Each row was made from one small tree. The marks that hang from a mark follow it in brackets, in alphabetical order. Every link used is in the known rows. Write each row's tree.
Known rows
A[H K[L]]: 25; -21; -66; 83; -160; -42; 35; 69; -15; 340; 66; -219; 82; -47; 32; -19; 13; 284; -58; -169; -30; 54; 138; -160; 184; -118; 7; 117; -15; 99; -2; 116; 61; 147; 74; -32; 30
G[N[A D J]]: 27; 37; 70; 14; -90; 8; 95; -52; 79; 615; 70; 25; -1; 3; 3; 70; -90; -10; 27; 203; -33; 300; -142; 67; 19; -164; 102; 7; -29; -4; 35; 104; -76; 3; -92; -175; 14
H[A[K] L]: 29; 71; 59; -25; -52; 9; 41; -31; 89; 127; 64; 52; 52; -14; -49; 59; 23; 67; -15; -140; -29; 1; 100; 10; 75; 346; 10; 111; -21; -9; -14; 43; 60; 6; -75; -13; -34
N[D G]: 19; -20; -102; 5; 4; -11; 207; -110; -17; 179; 107; -1; 38; 12; 39; 100; 41; 100; 10; 97; -7; 128; -48; 35; 41; -269; 52; 0; 15; 33; 41; 145; -75; -37; -126; -81; 30
N[G]: 0; 18; -62; -31; 10; -6; 93; -64; -49; 48; 60; -34; 35; 8; 33; 79; 31; 32; 63; 66; 1; 46; -18; 19; 14; -139; 65; 1; -21; 11; 31; 85; -40; 12; -12; -64; 13
K[L[H]]: 29; -30; -72; 60; 53; -54; 52; 13; -80; 94; 15; -165; 94; -11; 54; -23; 128; 103; 43; -272; -14; 11; 43; -197; -94; -217; -38; 54; 41; -112; -8; 84; 5; -127; -5; -25; 5
J[K[H L] N[D]]: -7; -63; -175; 41; -96; 20; 119; 21; -169; 76; 168; 270; 0; 11; -50; 15; 51; 137; -32; -92; -78; 50; -29; -44; -149; -236; 34; 105; 37; -1; 122; 69; -15; 18; -47; -123; 11
H[A L]: 23; 13; 63; -39; -6; 4; 48; -68; 73; -147; 57; 112; 44; 4; -57; 65; 46; -96; 45; -181; -12; 42; 30; -1; -68; 335; -4; 50; 27; -17; -7; 34; 24; 20; -55; -12; -76
K[H[A]]: 44; -2; 38; 41; -89; 90; 44; -3; -20; 20; 34; 303; -11; 17; -12; 53; 138; -98; 167; 4; -40; 33; 89; 81; -40; -23; 14; -34; -48; 18; 19; -39; 20; 15; 25; -3; -59
J[K[H]]: 10; 32; -20; 35; -49; 65; -26; 39; -107; -266; 64; 202; -14; 7; 9; -8; 68; 9; 27; 77; -38; -15; 45; 119; -208; -11; 14; 37; -43; -9; 40; -91; 33; -13; 57; -48; -6
A[K[H L]]: 41; -41; -45; 117; -149; 54; 43; 49; -100; 438; 50; 61; 43; -12; -18; -59; 134; 337; -38; -169; -56; 8; 155; -68; 112; -157; 1; 46; -56; 14; -16; 39; 55; -15; 73; -26; 28
L[H]: 19; 28; -34; 15; 98; -20; 20; 1; -38; -10; 27; -126; 67; -2; 77; 0; 39; 20; 36; -31; 0; -19; -5; -20; -88; -81; -24; 10; -4; -120; 0; 15; -8; -153; -40; 30; -6
N[A J[K[L]]]: 3; 62; -64; 44; -24; -53; -38; -49; -10; 214; 81; -3; 28; -15; 18; 90; 66; -51; 128; -141; -25; 207; -3; -132; -185; -170; 99; 139; -18; 3; 90; 81; 14; -46; 63; -265; 29
J[K[H] N[D G]]: -22; 14; -195; -26; -39; 58; 182; -64; -170; 5; 223; 303; 2; 29; 3; 117; 3; 53; 23; 235; -59; 73; -110; 149; -127; -202; 121; 59; -42; 13; 168; 68; -70; 1; -91; -139; 16
L[H[A[K]]]: 36; 121; -35; 38; 11; -14; 62; 12; 19; 284; 12; -54; 74; -23; 76; 66; 40; -12; 129; -13; -24; -48; 97; -15; 27; -32; -14; 94; -49; -108; 26; 34; 33; -125; -88; 7; -12
N[A G J[K]]: -12; 145; -95; -19; 29; -27; 22; -125; -27; 131; 133; 25; 24; 2; 73; 202; 21; -113; 193; 184; -9; 229; -76; 84; -161; -205; 200; 95; -81; 14; 127; 87; -33; -53; 20; -291; 28
G[N[D]]: 23; -27; 85; -10; -104; 7; 109; 38; -3; 232; 34; -20; -11; 2; -25; -36; -86; 36; -90; 105; -20; 87; -79; 27; -15; -86; -9; 1; 43; -15; -18; 76; -57; 59; -131; -7; 16
L[H[A]]: 33; 67; -10; 15; 65; -20; 66; -18; 7; -20; 16; 7; 56; 2; 71; 74; 62; -162; 178; -62; -10; -14; 31; -38; -100; -39; -26; 33; -12; -108; 21; 20; -1; -114; -62; 18; -45
N[A G J]: -4; 79; -72; -1; 23; -11; 70; -152; 31; 435; 105; 8; 36; 9; 56; 190; 45; -39; 174; 153; -5; 252; -96; 45; 41; -228; 188; 4; -88; 30; 88; 122; -58; -66; 23; -240; 27
G[N]: 4; 13; 125; -45; -103; 13; 11; 83; -37; 90; -23; -46; -15; 1; -30; -50; -111; -26; -26; 77; -10; 13; -37; 10; -33; 38; 16; 1; 6; -32; -33; 12; -25; 99; -8; 12; -6
A[H]: 3; -16; -11; 18; -76; -18; 7; 33; 12; -52; 46; -100; 18; -17; 49; 20; -47; 32; -3; 51; -10; 61; 20; 20; 67; -24; 25; 2; -11; 94; -8; 27; 19; 147; 46; 1; -13
G[N[D J[K]]]: 18; 5; 56; -27; -91; -1; 147; 52; -7; 179; 112; 4; 0; -6; -6; 25; -152; 22; -15; 206; -38; 225; -61; 94; -193; -115; 45; 100; -1; -9; 47; -9; -33; 35; -147; -125; 20
A[K]: 3; 62; -19; 20; -48; 2; -6; 30; 17; 294; 3; -72; 24; -20; 13; -13; -30; 147; -51; 52; -10; -35; 56; 17; 128; 28; 2; 65; -42; 4; 4; 21; 39; -16; -17; 10; 37

Write each row's tree
37; 29; -79; 86; 4; -50; 49; 47; -64; 367; 27; -232; 111; -32; 63; -31; 77; 263; -14; -240; -26; -23; 111; -172; 37; -195; -30; 117; -10; -113; -18; 95; 35; -144; -16; -12; 36
A[K[L[H]]]
-56; 118; -140; -62; 27; -22; 19; -140; -73; 253; 65; 109; 21; 17; 10; 170; -43; -137; 120; 140; -10; 43; -215; 8; 70; -111; 204; 24; -30; -5; 172; 180; -84; 19; 20; -196; 13
J[N[A G]]
19; 71; -72; 79; -40; 3; 109; -93; 141; 772; 105; 1; 36; -13; 50; 102; -14; 173; 1; 157; -26; 249; -44; 86; 188; -180; 99; 69; -79; 32; 52; 122; -16; -112; -101; -191; 53
N[A[K] D J]
-48; 127; -108; -4; -35; 54; -129; -21; -133; -28; 88; 322; -35; 18; -6; 80; -12; -170; 75; 143; -58; -12; -151; 110; -160; 14; 156; 64; -55; -29; 165; 2; -8; -4; 80; -161; -10
J[K[H] N[A]]
33; 29; -19; 56; -124; -27; 61; 36; 7; 402; 15; -8; 59; -30; -27; 38; 88; 65; 112; -235; -33; 1; 163; -205; 110; -88; -20; 135; 9; 8; 5; 99; 59; 34; 4; -51; 13
H[A[K[L]]]
31; 65; 13; 30; -78; 68; 0; 23; -66; -279; 85; 300; -35; 9; 9; 71; 92; -178; 173; 43; -46; 9; 85; 84; -229; 24; 15; 61; -41; -8; 69; -70; 38; 11; 25; -44; -41
J[K[H[A]]]
50; 1; -41; 60; 19; -52; 79; -9; -40; 98; 33; -53; 89; -12; 46; 47; 162; -74; 191; -325; -22; 22; 89; -233; -124; -201; -49; 75; 44; -110; 11; 95; 8; -95; -32; -24; -31
K[L[H[A]]]
44; -50; -83; 0; 1; 63; 282; -128; -32; -16; 302; 208; 58; 27; 16; 124; 115; 267; -24; 100; -57; 320; -6; 232; -191; -28; 109; 58; -67; 29; 77; 32; -33; -84; -128; -180; -18
N[D G J[K[H[L]]]]
30; -55; 81; -12; -97; 11; 201; 12; 45; 503; 77; -19; 7; 5; -20; 8; -104; 105; -28; 171; -28; 258; -69; 84; 1; -134; 20; 8; -27; 7; 1; 39; -59; 35; -140; -61; 12
G[N[D J]]
25; 69; 57; 40; -178; -16; 16; 33; 4; 875; 31; -120; 53; -30; -27; 16; -50; 164; 42; -37; -42; 209; -8; -122; 115; -167; 101; 114; -58; -12; 8; 141; 0; 31; 40; -207; 44
G[N[A[K[L]] J]]
15; 14; 15; -6; -87; -5; 28; 10; 73; 62; 109; -164; 91; -35; 6; -1; -61; 287; -173; -59; -24; 75; 56; 72; 156; 300; 33; 86; -34; 76; -19; 51; 64; 125; -4; 1; -23
A[H[L] K]
22; 42; -112; 33; 9; -10; 184; -190; 68; 551; 158; 47; 54; 20; 71; 201; 48; 42; 119; 178; -12; 331; -112; 69; 72; -343; 161; -4; -63; 53; 100; 190; -96; -98; -96; -249; 34
N[A D G J]
24; 128; 70; 34; -143; 6; -16; -1; 51; 622; 27; -40; 20; -16; 4; 12; -106; 67; -80; 188; -40; 94; -87; 20; 130; -73; 82; 72; -15; -27; 13; 163; -39; 6; -89; -104; 34
G[N[A[K] D]]
28; 67; -138; 72; -34; 58; 155; -141; -43; 265; 248; 253; 27; 25; 87; 192; 117; 33; 137; 252; -52; 315; -73; 180; -146; -355; 189; 36; -102; 41; 127; 91; -57; -111; -44; -296; 15
N[A D G J[K[H]]]
-49; 31; -136; -46; 4; -30; 76; -4; -61; -87; 122; 141; -6; 2; -29; 58; -126; -52; -44; 119; -33; 2; -135; 49; -122; -37; 49; 117; 40; -8; 136; 38; -40; 9; -135; -96; 23
J[K N[D]]
12; 92; -146; 26; -45; -47; 150; -134; 44; 199; 246; -38; 59; -9; 133; 230; -23; -14; 122; 261; -26; 369; -80; 108; -73; -319; 196; 95; -65; 126; 141; 186; -46; 50; -51; -301; 37
N[A[H] D G J[K]]
-36; 96; -140; 29; -82; -45; -65; -21; -56; 618; 31; 6; 44; -23; -42; 52; -25; 87; 9; -131; -41; -13; -89; -183; 178; -87; 116; 130; -8; -21; 114; 184; 1; 12; 53; -176; 44
J[N[A[K[L]]]]
19; 68; 82; 14; -100; -3; -1; -24; 46; 344; 24; 37; -10; 6; -2; 27; -67; -87; -34; 134; -23; 124; -162; -3; -8; -83; 81; 3; 28; -34; 21; 149; -73; 23; -77; -112; -4
G[N[A D]]
-6; 51; -168; -34; -66; 58; 224; -80; -138; 48; 230; 408; -5; 30; 0; 197; 39; -125; 180; 194; -66; 80; -71; 137; -129; -186; 119; 81; -31; 17; 196; 79; -64; 37; -127; -143; -16
J[K[H[A]] N[D G]]
5; 41; -29; 45; -60; -11; -9; -61; 101; 330; 84; -62; 57; -13; 75; 122; -38; -19; 111; 119; -15; 281; -68; 71; 84; -114; 130; 3; -83; 103; 57; 75; -2; 75; 77; -174; -12
N[A[H] J]
33; -48; 20; 13; -124; -41; 171; 70; -47; 291; 125; -46; 20; -12; -28; -1; -53; 132; -4; -48; -47; 253; 14; -91; -205; -250; 23; 147; 41; -10; 38; 79; -24; 54; -110; -160; 34
G[N[D J[K[L]]]]
-5; 47; -79; -48; 23; -18; 144; -57; -61; 19; 137; -25; 32; 1; 43; 133; -18; 27; 137; 170; -9; 191; 2; 98; -155; -165; 113; 91; -75; 22; 102; 7; -18; -20; -37; -173; 38
N[G J[K]]
37; 57; 11; 47; -60; 84; 19; -97; 68; 519; 152; 132; 61; 4; -15; 54; 73; 264; -45; 9; -51; 238; 15; 196; 105; 183; 131; 38; -150; 7; 26; 16; 41; -106; 36; -167; -29
N[A[K[H[L]]] J]
-18; 44; -183; 71; -164; -61; 56; -37; 9; 678; 132; -52; 70; -33; 16; 89; -45; 178; -59; -56; -55; 146; -83; -136; 262; -221; 129; 138; 7; 94; 130; 273; -10; 121; -17; -184; 42
J[N[A[H K[L]] D]]
7; 161; 99; 7; -144; 12; -108; 35; 20; 479; -27; -80; 12; -23; -9; -5; -111; -28; -19; 151; -25; 16; -69; 6; 101; 27; 101; 68; -37; -39; 16; 96; -2; 43; 17; -89; 20
G[N[A[K]]]
29; 105; 63; 46; -222; -11; 14; 30; 78; 553; 100; -155; 39; -33; 59; 40; -152; 95; -88; 233; -42; 164; -77; 37; 192; -75; 102; 71; -28; 63; 16; 196; -19; 152; -53; -109; 20
G[N[A[H K] D]]
22; 16; -87; 4; -32; 67; 147; -43; -126; 54; 181; 155; 17; 22; 47; 112; 75; 98; 140; 189; -46; 217; 42; 200; -175; -221; 126; 37; -126; 26; 82; -49; -11; -35; 23; -170; 14
N[G J[K[H]]]
27; 93; -93; 24; -85; -31; 117; -165; 97; 311; 222; -121; 121; -18; 76; 158; 13; 248; -105; 62; -29; 239; -60; 70; 217; 28; 168; 90; -35; 93; 53; 286; -27; 48; -83; -197; 3
N[A[H[L] K] D G]
5; 66; -85; 47; -56; -31; 55; -68; 99; 151; 185; -11; 33; -14; 107; 150; -57; -26; 62; 186; -31; 315; -69; 93; -78; -198; 128; 100; -36; 104; 100; 106; -7; 41; -49; -246; 10
N[A[H] D J[K]]
-7; 28; -106; -6; -83; 61; 116; -15; -87; -16; 155; 438; -24; 19; -28; 114; 4; -144; 110; 130; -74; 36; -44; 114; -145; -49; 53; 81; -12; 0; 155; 6; -22; 36; -106; -87; -35
J[K[H[A]] N[D]]
61; -63; -12; 87; -126; 59; 69; -2; -73; 140; 60; 257; 17; 8; -31; 32; 201; -15; 165; -243; -53; 55; 128; -131; -49; -145; -5; 8; -15; 8; 5; 36; 32; 35; 68; -35; -49
K[H[A] L]
29; 83; -30; 98; -96; 88; 9; -53; 28; 686; 98; 145; 42; 0; 34; 68; 62; 192; 67; 165; -47; 191; 9; 166; 133; -112; 115; 13; -162; 23; 46; 3; 22; -98; 66; -165; 17
N[A[K[H]] J]
18; 88; -56; 3; 4; 62; 63; -147; -41; -5; 239; 192; 49; 26; 22; 163; 116; 47; 88; 60; -45; 279; -53; 181; -214; 76; 207; 63; -113; -4; 105; 55; -17; -87; 30; -275; -34
N[A G J[K[H[L]]]]
-68; 88; -149; -106; 19; -31; 57; -33; -150; -142; 102; 79; 6; 5; -6; 124; -94; -91; 77; 145; -17; -12; -122; 48; -123; -71; 134; 115; -13; -16; 167; 61; -45; 63; -41; -135; 26
J[K N[G]]
20; 110; -56; 76; -45; -3; -9; -63; 99; 495; 67; 1; 22; -15; 44; 60; 8; 103; -60; 100; -23; 85; -55; 18; 166; -126; 63; 69; -20; 7; 46; 166; -15; -91; -94; -121; 37
N[A[K] D]
15; 5; -129; -9; 11; -23; 256; -91; -20; 141; 197; 33; 33; 5; 57; 153; -3; 98; 76; 192; -21; 270; -41; 103; -146; -277; 96; 92; -44; 38; 104; 81; -52; -59; -146; -193; 45
N[D G J[K]]
-13; 3; -213; 13; 54; -86; 126; 9; -150; 49; 136; -18; 76; -12; 30; 32; 1; 68; -8; -150; -44; 21; -81; -154; -224; -254; 6; 170; 78; -126; 130; 129; -38; -116; -139; -103; 19
J[K[L[H]] N[D]]
28; 94; 56; 33; -139; 13; 88; -15; 94; 868; 77; -47; 27; -16; 10; 53; -109; 124; -30; 232; -45; 255; -98; 87; 145; -131; 112; 73; -75; 3; 35; 124; -43; -17; -119; -175; 40
G[N[A[K] D J]]
13; 41; -45; -28; -24; -19; 107; -174; 81; 192; 206; -92; 107; 0; 62; 197; 15; 93; 56; 43; -11; 362; -82; 112; 72; 51; 206; 27; -83; 105; 60; 160; -27; 77; 29; -245; -31
N[A[H[L]] G J]
31; 80; -142; 66; -105; -21; 196; -134; 103; 764; 215; -114; 89; -18; 124; 208; -17; 236; 55; 274; -34; 358; -63; 102; 251; -328; 187; 74; -125; 137; 95; 227; -41; 36; -65; -260; 52
N[A[H K] D G J]
27; 8; -124; 100; -105; -71; 65; -44; 50; 246; 198; -53; 70; -23; 81; 127; 35; 62; 67; -59; -43; 350; -22; -102; -97; -341; 110; 139; -4; 112; 95; 174; 1; 67; -2; -281; 23
N[A[H] D J[K[L]]]
